Each row comes from the steps of one walk. Every step used is in the known rows, and no mark comes twice. Write the walk behind each row, first mark first.
Known rows
sutuv, mito, rega: [  6   7  -1  -3  13 -15 -19   5   4 -15 -10 -21  34 -41  29 -23  24   2
  23   0  -7  38 -14 -23   0   8 -40   0   3 -12  -2   7  16  25  15   7
   2 -30  14]
rolu, sutuv, nased: [ 24  -4  -4 -25  17 -19 -20 -19  16  -3  -6  -1  21 -34   7 -17  13 -10
  21 -10  20  34   4 -22 -13  18  -2   3  52  14  31  -5  12  19   2  33
 -30  -8  10]
rega, nased, sutuv, mito, kazul: [ 27  -2  15 -53   5 -14 -21 -17   8  -9  -1  -6  17 -31  12 -21  27  40
 -17  10  -6  56   9  28 -10  21   1  -3  14  32 -16 -19 -26  -3  23  32
 -29 -24  50]
tada, kazul, muzom, sugas: [ 10  12 -14  21  14  -8  -1   6 -16 -11  -8 -31  53 -11  17 -19  11  68
   1   5 -13  30   5 -10 -11  18 -61   9  37  22   8  11  -6  45  31  49
 -55 -10  49]
mito, rega: [ -3  11 -13  22  12 -17 -19  14   1  -6 -13 -26  50 -37  25 -21  18  13
  37 -11   9  33  -7 -13  -6  17 -37   5   2  -9  15  16  39  22  14  19
   2 -27  12]
sutuv, mito: [ 16  12   6 -24   9 -13 -25  -7   3 -14  -7 -19  26 -35  24 -14  16 -10
   7   4   3  36   0 -11  -9  -4 -30   0  33   5   2  -3  -3  19  19   7
  -5 -23  21]
rega, nased, sutuv: [ 22   4  21 -26   4  -6 -26  -7   2  -6  -4  -1  29 -33   9 -15  17  38
  16  -1  11  39  17  26   4  20   4   4  27  29  20   2  19  -4  16  34
 -18 -26  40]
tada, kazul, rega: [ 12  16 -24  34  12 -13 -13  15  -6 -11 -18 -25  42 -11  16 -29   1  47
  17 -14 -15  31  11   5 -13  -5 -37  17   4  -7  10   9  27  24  20  22
 -48   4  16]
sugas, muzom: [-16  13  -6   1   9 -14 -13  -2  -9  -6  -7 -17  48 -30   7 -14  11   3
   6   1  20  20  12 -31 -15  29 -35  -1  35  17   7  11   6  29  20  20
   3 -19  15]
nased, rega, kazul: [ -9  21   5  32  16 -17 -28  -3   2  -3 -16 -27  38 -28  28   1  13  18
  18   4   0  22  -5 -19 -41 -13 -31  17 -10   7  24   6  37   7  29  -2
 -38  -9  -3]
rolu, kazul: [ 15  17 -17  -5  12 -12 -26 -13   2 -13  -5 -17  60 -27  16 -10   5  19
  23  -4  13  31  22 -10 -12   6 -10  -2  33  19  23   6   7  24  24   7
 -11   0   4]
mito, kazul, rega, nased: [ 12   4 -16  17   7  -9 -30  -6  12  -9 -17 -12  29 -28  10 -35  13  22
  10  -6  -2  40  11  14  -9  24 -17  15  -9  10 -14   2  -1 -11  16  46
 -22 -24  41]
sutuv, nased: [ 18  13   7 -30  12 -17 -27  -6  -1   2  -8 -15  24 -32  13 -15  11 -23
  29  -7  14  25   8 -32 -22  11 -23   1  28  15  17  16   1  20   4  17
  -5 -18   9]
rega, nased: [ 17   8   2 -12   5   0 -34 -14   9 -13 -11 -14  34 -39  11 -19  14   9
  24  -4  14  34   7   3  -2  23  -9  10  21  19  11   1  14  -7  18  27
   5 -31  39]
nased, sutuv: [ 10  11  10 -16   7 -18 -16   9  -7  -2  -2  -9  36 -24  18  -7  12  31
  15  -4  13  37  19  30  -8   3 -16  -2  35  17  28   8  24  20  19  23
 -23 -16  20]
rega, kazul, durimap: [  2  46  -3  38  12  -8 -31   3  -4  19 -14 -22  36 -28  22  -8  22  -4
  12 -16  30  36  11  -3 -35 -22 -29  13  26   0  26  -3   3  20  20   5
 -27   2   6]
rolu, sutuv: [  9  -4 -17   3  14 -16 -21 -11  17 -11  -7  -5  38 -31  15 -13  10  17
  16  -9  22  41   6  14  -3  13  -9   9  57   4  32 -14  30  17  20  34
 -28 -12  18]
rolu, sutuv, nased, rega: [ 10 -16  10 -32  23 -24 -11 -28  20 -11  -8   6  19 -33   9  -9  14  -2
  25   1   3  24  -1 -40  -9  21   0  14  31  12  36  -6  32  11   4  24
 -60  -5  -8]
kazul, mito, rega, nased, sutuv, rolu: [ 25  -1  18   8  17  -9 -45  21   6   7  -6  -1  18 -34  24 -18  12  21
  22 -11   1  43   4   3   7  28   4   1 -17   1  21  17  30   6   8  28
  12 -24  26]
muzom, sugas: [ -8  12   0   3   8 -13 -22  -3  -5  -8  -8 -30  50 -34  16 -10   3  -3
  12   2  17  32   0  13  -7   4 -45   5  42  15  18  11  -1  13  21  31
 -12 -23  36]
rolu, kazul, mito, rega, nased: [ 29  19  -4  14  22  -3 -51 -11   9 -15  -4  -8  48 -48  20 -37  31  12
  25 -10  -3  43  -3 -17  17  33   3  -2 -15   3  14   7  20   5  23   0
  19 -18  18]
kazul, durimap: [  5  30   1   2  12  -9 -18   1  -1  11 -10 -12  38 -32  19 -12  18  -9
  19 -15  31  33  18   2  -1  -3 -27  11  43  -5  24  -2   9  23  12  18
 -17  -7  10]
kazul, muzom: [ 18  11  -8  15  13 -12 -16   5  -7  -5  -8 -11  40 -21  24 -14  22  23
  20  -3   9  23  14 -20  -4  23 -48   5  31  16  11  16  15  35  19  40
 -24 -28  27]
rolu, sutuv, mito, kazul, rega, nased: [ 25 -17 -14  -2  12 -14 -25 -29  31 -22 -12   4  13 -34   6 -36  20  23
 -12   1 -10  57  -1  15   3  19   0  13  19   6 -15 -27 -15  -9  14  52
 -51 -19  45]
tada, kazul: [  8  16 -22   1  12 -10 -12   7  -3  -6 -11 -34  46 -16  17 -18   4  51
  14  -8  -5  37   6   3 -25   5 -28  12  23   5  15  -3  20  30  31  14
 -30   1  21]
rolu, sutuv, mito, kazul: [ 15 -10 -21 -26  15 -25 -16 -23  24 -13  -4 -10  25 -30  16 -20  19  18
 -16   4   3  58  -1  16 -20  14 -12   4  46   5  -4 -33 -17  20  25  33
 -40  -9  28]
rega, nased, mito: [ 15   8  -3 -29   6  -8 -42 -46   5 -24 -13 -20  27 -45   8 -24   7  -4
  18 -11  24  44  15 -26  -8  17 -11   0  21   4 -11   1  18 -13  15  18
  25 -36  46]
durimap, kazul: [ 10   9 -28   3   9 -15 -26  10  -3   2 -10 -19  55 -29  13 -17  24  26
  23 -18  32  19   5  24 -32   9 -31  10  50   6  -5  14  25   9  20  12
 -16  -4  31]
sutuv, mito, kazul: [ 10   9 -13 -28  10 -20 -22 -11   8  -7  -6 -27  29 -28  23 -20  17   3
  -9   5  -3  47   0   2 -26   6 -30  -1  21   7 -19 -14 -24  19  27  18
 -13 -18  28]
tada, kazul, mito, rega: [ 12  25 -20  28  24 -15 -27  21  -4  -4  -9 -30  42 -28  30 -39  24  39
  16 -16 -15  46 -15  -3  -3  14 -35   8 -15 -23  13   5  38  36  32   1
  -5  -8  13]
rega, kazul, tada: [-10  34   3  69   8   0 -44  32  -7  -4 -13 -26  28 -29  18  -1  14 -27
  15  -1  18  42   9  11 -22 -22 -14  13  19  12  29   8  10   8  23  -9
  -5  -9  22]
rolu, kazul, mito, rega, nased, sutuv: [ 34  14  14  -3  20 -11 -44  -3   1 -10   2   4  43 -41  18 -32  37  39
  19  -8  -5  51   9  11  24  30  17  -9 -13  14  25   9  23   7  22   5
  -2 -14  17]

Write each row's walk
[ 33  -2  30 -18   4  -7 -25  -5   2 -20  -8  11  10 -33  12 -24  20  23
   5   3 -13  42  11  19  18   4  -4   2  10  16   2   5   2  -7   4  28
 -38 -28  35]  kazul, rega, nased, sutuv, mito
[ 21  20 -21  11  17 -19 -43  15  -5   6  -5 -12  41 -34  21 -26  34   5
  10 -21  26  27  -2  28 -17  10 -28   7  38  -3  -4  12  23   9  29   0
   1  -6  27]  durimap, kazul, mito
[ 24  11 -12  24   9   0 -21   0   4 -16 -20 -18  34 -21   6 -35   6  58
  17 -10 -15  36   7   5  -2  13 -15  21  -3   5   3   3  23   3  19  30
 -40  -9  37]  tada, kazul, rega, nased
[ 39  -6   9 -12   4 -10 -26   1  -2 -12  -9  11  24 -32   4 -28  38  50
   4  -7   3  29  11  35  -2   6  -4   8  29  17 -23  13   6 -14   7  22
 -53 -12  51]  durimap, kazul, rega, nased, sutuv, mito
[ -3  11   0   4   9  -7 -28  18   3 -12  -6 -19  18 -30  17 -11  23 -33
  -9  10   1  55   8  19  -3  -3 -10   8  25  12  -8 -14 -29  13  21   3
 -10 -15  31]  sutuv, mito, kazul, tada
[ 46   6  15 -18  16  -5 -49  -9   6   0   2   6  30 -25  15  -7  -1  26
   6  -4   6  42  32   8  -1  17  34  -7  13  29  31   4  -3   6  19  14
  -5   4  16]  rega, nased, sutuv, rolu, kazul, mito
[ -2   8 -19  17  12 -19  -8  -2  -8  -3  -5 -27  50 -18  19 -18  20  31
  -6   8   3  34   8   3 -18  30 -60   1  29  28 -10  10 -28  31  28  64
 -41 -26  52]  mito, kazul, muzom, sugas
[ 15  -8 -17 -23  21 -30 -24 -37  14 -15 -11  -9  25 -45   7 -29  17 -14
  32 -23  20  45   0 -65 -12  23 -12  -6  18 -17   6   4  36  18  -8  26
  -5 -20  13]  rolu, sutuv, nased, mito, rega
[  8   9  -9 -26  16 -26 -29 -21  -4 -12 -13 -24  28 -45  15 -29  16 -30
  39 -21  17  36   2 -73 -21  15 -33  -9  -4 -13  -9  25  23  19  -7   9
  21 -26  12]  sutuv, nased, mito, rega
[ 33   2 -18  15  17 -10 -17  -2  -2  -2  -8 -10  55  -6  21   2  -7  38
  24  -3   7  17  36 -49 -20  20 -22  -1  31  26  20  23  -5  44  11  36
 -26   4   8]  sutuv, rolu, kazul, muzom
[ -2  12 -16  34   7  -4 -32  37  -9  -4 -11 -13  44 -30   7  -8  28  -8
  24 -13  34  28  13  36  -7   1 -13  19  54   9   4  16  20   1  15  -5
 -13  -2  37]  durimap, kazul, tada
[ 38   2  15 -13   7  -7 -14  -4  -2 -22 -10  -3  15 -19   8 -31  18  73
  -4   2 -34  47  11  15   7  -1  -1  10   4  11  -3  -6   4   7  15  25
 -66  -7  42]  tada, kazul, rega, nased, sutuv, mito
[ 14  43  -3  46  18 -13 -57   8  -3   7  -7 -25  24 -34  34 -16  19 -17
   3 -10  10  41  -8   7 -34 -13 -29   1   1  -4  20   5  13  16  36  -7
   7 -16  12]  rega, kazul, mito
[ 14  -4   6 -10   8 -18 -19  16  -1  10  -6 -12  31 -16  20   7 -16  27
  18  -6  16  29  27  11 -24   0 -10   0  33  15  30  13  18  23   7  33
 -19  -3  14]  nased, sutuv, rolu
[ 26   7  -2  14  25 -22 -36  18  -2   5   1  -4  46 -21  28  -9   6  31
  20 -12   2  41  20  -6  -4   9   3 -11  -7  -2  35  21  22  33  14   6
  -3   9 -10]  nased, sutuv, rolu, kazul, mito, rega
[ 45   2  21 -22   8  -7 -28 -22   4 -28  -4  14  30 -30   8 -21  19  42
   5   4 -17  41  25   1  20   2  15  -5  12  28   7   4 -11   0   9  17
 -51  -8  23]  rolu, kazul, rega, nased, sutuv, mito
[ 12   3  18 -19  11 -21 -15  11  -5 -11  -3  -9  30 -35  27 -18  30  29
  16   0  -8  44  -6   2   6   3 -24  -7   6   1  10   8  19  26   9  13
 -20 -25  16]  nased, sutuv, mito, rega
[ 24   2 -19  23   6  -5 -32   4   3  -9 -19  -2  43 -34   3 -32  28  33
  27 -20  18  19   6  18  -8  18 -18  21  22   7 -17  20  24 -18   9  29
 -29 -14  47]  durimap, kazul, rega, nased
[ 11  19  12  20  12 -21 -24  15  -7  -5  -6 -21  29 -33  30 -13  35  35
   7   1  -9  44 -13   1 -30 -15 -27  -5 -14   6  11   9  14  26  17   0
 -30 -15  16]  nased, sutuv, mito, rega, kazul
[ -2  10 -31 -21  11 -28 -31 -30   3 -10 -10 -34  39 -31  17 -22   5   2
   1 -13  22  52  21  -9 -37  10 -35  -5  15  -8 -24  -5   3   9  26  26
   8 -21  32]  nased, mito, kazul
[ -3  27 -22  41  14 -22 -41 -13  -5 -10 -18 -41  41 -40  26 -20  15   4
  23 -18  16  42  -4 -42 -44  -9 -44  -3 -20 -21  -6  16  38  15  19   2
  15 -22  19]  nased, mito, rega, kazul
[-17  31 -10  74  12 -10 -48  15 -10 -15 -18 -35  31 -41  21 -13  19 -31
  26 -14  18  52   5 -27 -23 -17 -26   3 -12 -20   5  18  34   7  13 -18
  16 -18  24]  nased, mito, rega, kazul, tada
[ 14   3   4 -44   8 -27 -14  -2   0  -4   2 -14  24 -23  22 -15  23  32
 -15   7  -4  53  12  31 -21   3 -17  -7  22  20  -7 -13 -20  20  25  23
 -37 -13  29]  nased, sutuv, mito, kazul
[ 18  -7  -4 -21  13 -16 -19 -22  20 -18  -5  -3  23 -36  18 -14  15   7
  -1   2   6  45  -2   2   1   4 -11   4  59   3  17 -21   9  20  17  22
 -31 -15  21]  rolu, sutuv, mito
[ 31  -2 -11  23  10  -1 -37 -10  12 -12 -18  -4  42 -21   7 -11 -18  22
  30  -8   5  25  32 -28  -6  11   7  10   3  17  14  20   1  -2   1  32
 -17   3  13]  sutuv, rolu, kazul, rega, nased
[ 23  -5   5   5  13 -15  -7   2 -13  -1   1  -6  59  -5  16  11  -6  62
   7   8   8  23  40 -13 -10  13 -23 -11  45  45  30  26 -22  42  11  55
 -56   5  26]  nased, sutuv, rolu, kazul, muzom, sugas
[ 20 -15  -6   6   6 -15 -24  10  11   7 -14  -3  19 -13   9 -14  -7  46
   7  -6   0  40  29  25 -21  18   3  10 -11  19  -2   9  -3  -6   3  61
 -38  -9  36]  mito, kazul, rega, nased, sutuv, rolu
[ 32   1  34 -50   4  -6 -27 -17   3 -15  -2   0  14 -38  12 -15  24  27
   1   9  -5  46   7  14   9  11   5  -4  30  29   4  -8  -4  -3  16  20
 -21 -29  43]  rega, nased, sutuv, mito
[ 25 -10   5  -5  12  -8 -25   1   8  -5  -7  -5  52 -27  10  -6   3  62
  35  -6   3  36  24 -18  -4  29  19  -1  -4  25  26  16  19  11   2  27
 -16   0  18]  mito, rega, nased, sutuv, rolu, kazul
[ 13   6 -32  34   9 -17 -24  19  -6  -1 -17 -11  50 -25  12 -26  21  23
  25 -22  22  15   9  23 -19   0 -36  15  29  -7 -10  27  30   2  12  21
 -34  -2  25]  durimap, kazul, rega
[ 32   4  11   0   8  -9 -29 -11   0 -18  -6  11  45 -25   5 -21  12  51
  20  -7   0  37  35  15  14  11  15   0  10  27  23  13  11  -4  11  28
 -45  -4  21]  rolu, kazul, rega, nased, sutuv
[ 24 -17   4 -11  14  -8 -25 -25  28 -27 -10  -1  24 -51  13 -29  32  26
  15   0  -3  51 -21 -13  18  33   1   8  20   0   7 -18  19   2  11  30
 -19 -31  38]  rolu, sutuv, mito, rega, nased
[ 28  17 -13   7  22 -11 -47  -1   4   4  -3 -15  42 -22  26  -6 -12  -6
  15 -10  11  32  25 -19 -16   2  -3  -4  19   3  28  10  -1  27  23  -1
  11   9  -8]  sutuv, rolu, kazul, mito
[  4  36  24   8  21 -15 -20 -11  -2  19 -15  -8  18 -30  17  -4  28 -19
  22  -7  14  18   5 -59 -40 -16 -17  18  -2   6  28   5   7  16   5  -3
 -56  11 -22]  sutuv, nased, rega, kazul, durimap
[  7  42  -2  14  19 -21 -35 -20  -8  13 -17 -24  22 -43  16 -25  30 -32
  28 -30  33  40   5 -81 -44 -14 -31  -3 -10 -21   0  14  10  23  -4  -4
  -6  -4   0]  sutuv, nased, mito, rega, kazul, durimap
[ 17   7   1  20   6  -2 -33  -5   7 -16 -18  -5  28 -34  10 -27  11   6
  27  -9   1  31  10   3   8  15 -18  16   5   8   7  14  21 -11   8  35
 -13 -30  33]  kazul, rega, nased
[-18  30  -3  90  12  -4 -40  45  -7  -4 -17 -30  37 -35  23  -8  27 -16
  29  -6   9  44  -6  -1 -15 -10 -23  14 -10  -5  25  20  28  12  15 -11
   1 -13  17]  mito, rega, kazul, tada
[ 24  19  -9  19  20  -2 -37   7   5 -10 -11 -22  34 -37  22 -46  29  45
  17 -14 -19  51 -18  -3   9  32 -13  12 -23  -9   5   0  32  12  30   8
   0 -17  35]  tada, kazul, mito, rega, nased
[ -8  43  -9  59  16 -10 -25  17  -3  16 -17 -26  44 -35  26 -16  32   7
  26 -20  24  37  -3 -15 -29 -12 -40  13  -4 -18  23   7  23  27  15   5
 -22  -2   2]  mito, rega, kazul, durimap
[ 20  11 -19  31  26 -13 -40  15   6   2  -7 -19  49 -28  32 -15   1   1
  29 -15   5  35   8 -36  -9  13 -12  -4  -9 -12  25  20  19  34  14   1
  20   3 -11]  sutuv, rolu, kazul, mito, rega
[ -4  21 -16  63  15 -20 -29 -14 -18 -15 -16 -41  50 -34  26 -18  25  21
  10  -6   9  37  -6 -52 -32   4 -77  -7  -9  -3 -13  30  11  27  17  33
 -15 -32  47]  nased, mito, rega, kazul, muzom, sugas
[ 12   2 -21  22  10 -13 -11   7 -17  -1  -8 -18  63 -23  13 -15  32  41
  10  -4  21  12   4   9 -19  25 -63   8  60  26 -14  28   0  22  19  46
 -46 -14  60]  durimap, kazul, muzom, sugas
[ 23  -7  17 -20   4  -7 -29   1   7   2  -8  -3  23 -24  11   0  -7  36
  19  -2  12  33  24   9 -14  18  10   4  23  28  22   9  11  -1   5  41
  -9 -15  35]  rega, nased, sutuv, rolu
[ 18  10  -4   4   6 -10 -43 -36   4 -26 -20 -11  23 -41   8 -34   3  -6
  22 -17  14  40  21 -22   1   8 -21   6   0 -10 -15  12  25 -18   6  27
   3 -35  38]  kazul, rega, nased, mito
